What can hang from each mark
k_513: k_549
k_329: k_799
k_834: k_329 k_549 k_641 k_878
k_799: k_329 k_878
k_878: k_799 k_834
k_641: k_834
k_549: k_513 k_834

Every row comes from one small tree of marks. The marks that hang from a mark follow it in brackets, in the order of their numbers. Every link used is in the known rows. Which tree was each row made from?
(in the rows, 128 means zero)
Known rows
k_878(k_799(k_329)): [114 159 175 100 121 110  89 192 134 107  92 142 128 152 133 114  97 138
 135  71]
k_549(k_513 k_834(k_329(k_799) k_641 k_878)): [129 106 132 111 108 109 160 182 153 111 118 194 137 123 170 113 104 135
 106 140]
k_641(k_834(k_878)): [ 94 156 119 111 101 108 105 132 148 112 138 154 126 102  87 115 118 154
  98  90]
k_513(k_549(k_834(k_329 k_641))): [131 134 135  85 120 117 105 147 168 115 163 174 130 112 123 123 104 151
  67 127]
k_513(k_549(k_834(k_641))): [135 147 125  88 114 117 104 142 155 104 159 181 133 108 121 120 106 148
  67 121]
k_834(k_549 k_641 k_878): [ 60  73 109  90  99 113 193 138 127  62 147 155 133 106  93 206 117 139
  31 102]
k_799(k_329 k_878(k_834)): [124 140 158 107 106 114 104 176 157 128  68 111 119  85 152 126 129 153
 129  53]
k_549(k_513 k_834(k_329 k_641 k_878)): [119 102 119 114 102 111 156 176 162 123 128 166 142 125 164 133 113 144
 125 142]
k_549(k_513 k_834(k_641 k_878(k_799(k_329)))): [115 123 130 111  97 110 141 189 142 102 105 187 145 128 165 121 108 140
 130 116]
k_799(k_878): [118 144 120 113  96 111 114 151 148 120  87 152 137 102 131 142 132 140
 117  60]
k_513(k_549(k_834)): [144 165 134  91 113 119  88 146 156 120 144 177 126 106 144 108 110 151
  83 119]
k_513(k_549(k_834(k_878(k_799(k_329))))): [122 155 160  91 110 114  95 159 155 113 122 188 124 100 155 110 104 152
  89 100]
k_549(k_834): [149 179 109 108 115 102  78 158 136 135 106 177 126 114 135  85 105 148
 134 118]
k_641(k_834(k_329(k_799) k_878)): [ 99 141 148 107 115 105 111 148 157 115 135 170 119 107  96 101 104 149
  76  95]
k_799(k_329 k_878(k_834(k_549))): [117 125 155  96 103 117 108 180 150 120  73 112 117  81 154 141 130 158
 100  54]
k_329(k_799(k_878)): [140 152 153 108 113 108 123 162 130  93  83 199 122 109 139 102 107 121
  79  69]
k_329(k_799(k_878(k_834(k_549(k_513) k_641)))): [133 127 154 102 115 112 147 167 123  70 104 200 127 106 135 104 111 124
  53  82]
k_513(k_549): [129 150 142  93 113 127 112 139 158 106 160 140 127 119 135 136 118 147
  80 109]
k_834(k_329(k_799) k_641 k_878): [ 81  79 160 105 127 101 200 148 149  82 132 177 129 121  98 156  96 122
  59 108]
k_513(k_549(k_834(k_329))): [140 152 144  89 118 118  87 152 168 130 149 169 125 110 145 109 107 153
  84 123]
k_878(k_799(k_329) k_834(k_549(k_513) k_641)): [ 97 112 178  89 126 115 135 196 121  60 135 151 133 144 118 121 101 146
  81  93]
k_329(k_799(k_878(k_834(k_549)))): [135 146 161 102 119 107 128 161 122  80  92 206 119  97 133  93 109 127
  61  75]

Write each row's tree
[105 120 126  97 128 112 150 141 122  71 164 143 130 116  82 133 116 149
  64 117]  k_878(k_834(k_549 k_641))
[118 139 129  91 109 115 124 136 154  99 150 191 133  97 123 127 109 147
  67 114]  k_513(k_549(k_834(k_641 k_878)))
[ 90 127 114 100  90 120 117 151 149 100 148 145 127 106 116 139 124 160
  68 100]  k_641(k_834(k_549(k_513) k_878))
[120 117 155 101 127 121 137 168 146 109 155 111 123 126 143 121 121 158
 100 131]  k_878(k_834(k_329 k_549(k_513)))
[100 104 133 100 110 110 141 152 148  98 117 155 137  93 106 145 127 147
  71  75]  k_799(k_878(k_834(k_329 k_549 k_641)))
[ 98 127 137 104 120  91 128 162 142 113 109 213 138 119 109 110  92 139
 106 111]  k_549(k_834(k_329 k_641 k_878(k_799)))
[ 84 110 179  88 142 103 140 170 123  65 154 185 139 146  75 113  94 144
  65 101]  k_878(k_799 k_834(k_329 k_549 k_641))
[ 79 117 131  92 105 113 111 148 159 118 150 146 119 102  95 138 115 164
  57 100]  k_641(k_834(k_329 k_549 k_878))
[111 152 152 108 119  93 103 169 143 135  89 207 129 116 141  90  95 145
 134 107]  k_549(k_834(k_329 k_878(k_799)))
[111 141 105 110 109  96 132 143 134 109 112 201 136  99 110 117 105 140
 107 115]  k_549(k_834(k_641 k_878))
[ 49  41 155  87 106 116 202 183 147  69 151 163 144 144 130 199 107 139
  45 110]  k_834(k_329 k_549(k_513) k_641 k_878(k_799))
[114 126 122 114  97 108 146 178 136  96 113 205 150 132 156 114 109 137
 127 122]  k_549(k_513 k_834(k_641 k_878(k_799)))
[ 91 121 180  85 134 107 124 183 117  60 130 159 129 135  91 116  95 147
  71  84]  k_878(k_799(k_329) k_834(k_549 k_641))
[115 121 149 105 107 113 122 173 155 113  82 117 125  85 128 140 126 149
 109  55]  k_799(k_329 k_878(k_834(k_641)))
[114 138 106  93  97 125  88 160 148 107 160 129 126 123 110 127 122 162
  67 107]  k_641(k_834(k_549(k_513)))
[ 58  61 145  88  94 121 190 186 130  54 131 155 139 132 135 200 111 138
  51  91]  k_834(k_549(k_513) k_641 k_878(k_799(k_329)))
[108 128 153  87 117 111 119 148 160 102 148 202 134 110 126 121  99 147
  65 112]  k_513(k_549(k_834(k_329 k_641 k_878(k_799))))
[ 86 159 145 106 104 106  94 153 145 107 120 165 126 114  93 104 107 154
 103  74]  k_641(k_834(k_878(k_799(k_329))))
[131 135 156 100 119 106 141 159 121  70 100 208 123  99 117 103 107 126
  47  75]  k_329(k_799(k_878(k_834(k_549 k_641))))
[150 159 142 103 122  98  87 172 149 140  89 203 121 110 146  77  98 141
 110 110]  k_549(k_834(k_329(k_799(k_878))))
[106  48 142  80 111 124 177 190 152  76 150 158 134 135 134 181 109 132
  11 113]  k_834(k_329(k_799(k_878)) k_549(k_513) k_641)
[ 77 113 146  93 100 116 113 169 156 106 147 159 130 125 116 132 112 160
  68  96]  k_641(k_834(k_329 k_549(k_513) k_878(k_799)))
[105  99 133 102 105 115 150 161 151  98 120 149 140 100 122 144 134 147
  77  80]  k_799(k_878(k_834(k_329 k_549(k_513) k_641)))
[118 168 145 109 110  96  97 170 132 126  75 200 127 107 148  90  99 145
 139  96]  k_549(k_834(k_878(k_799(k_329))))
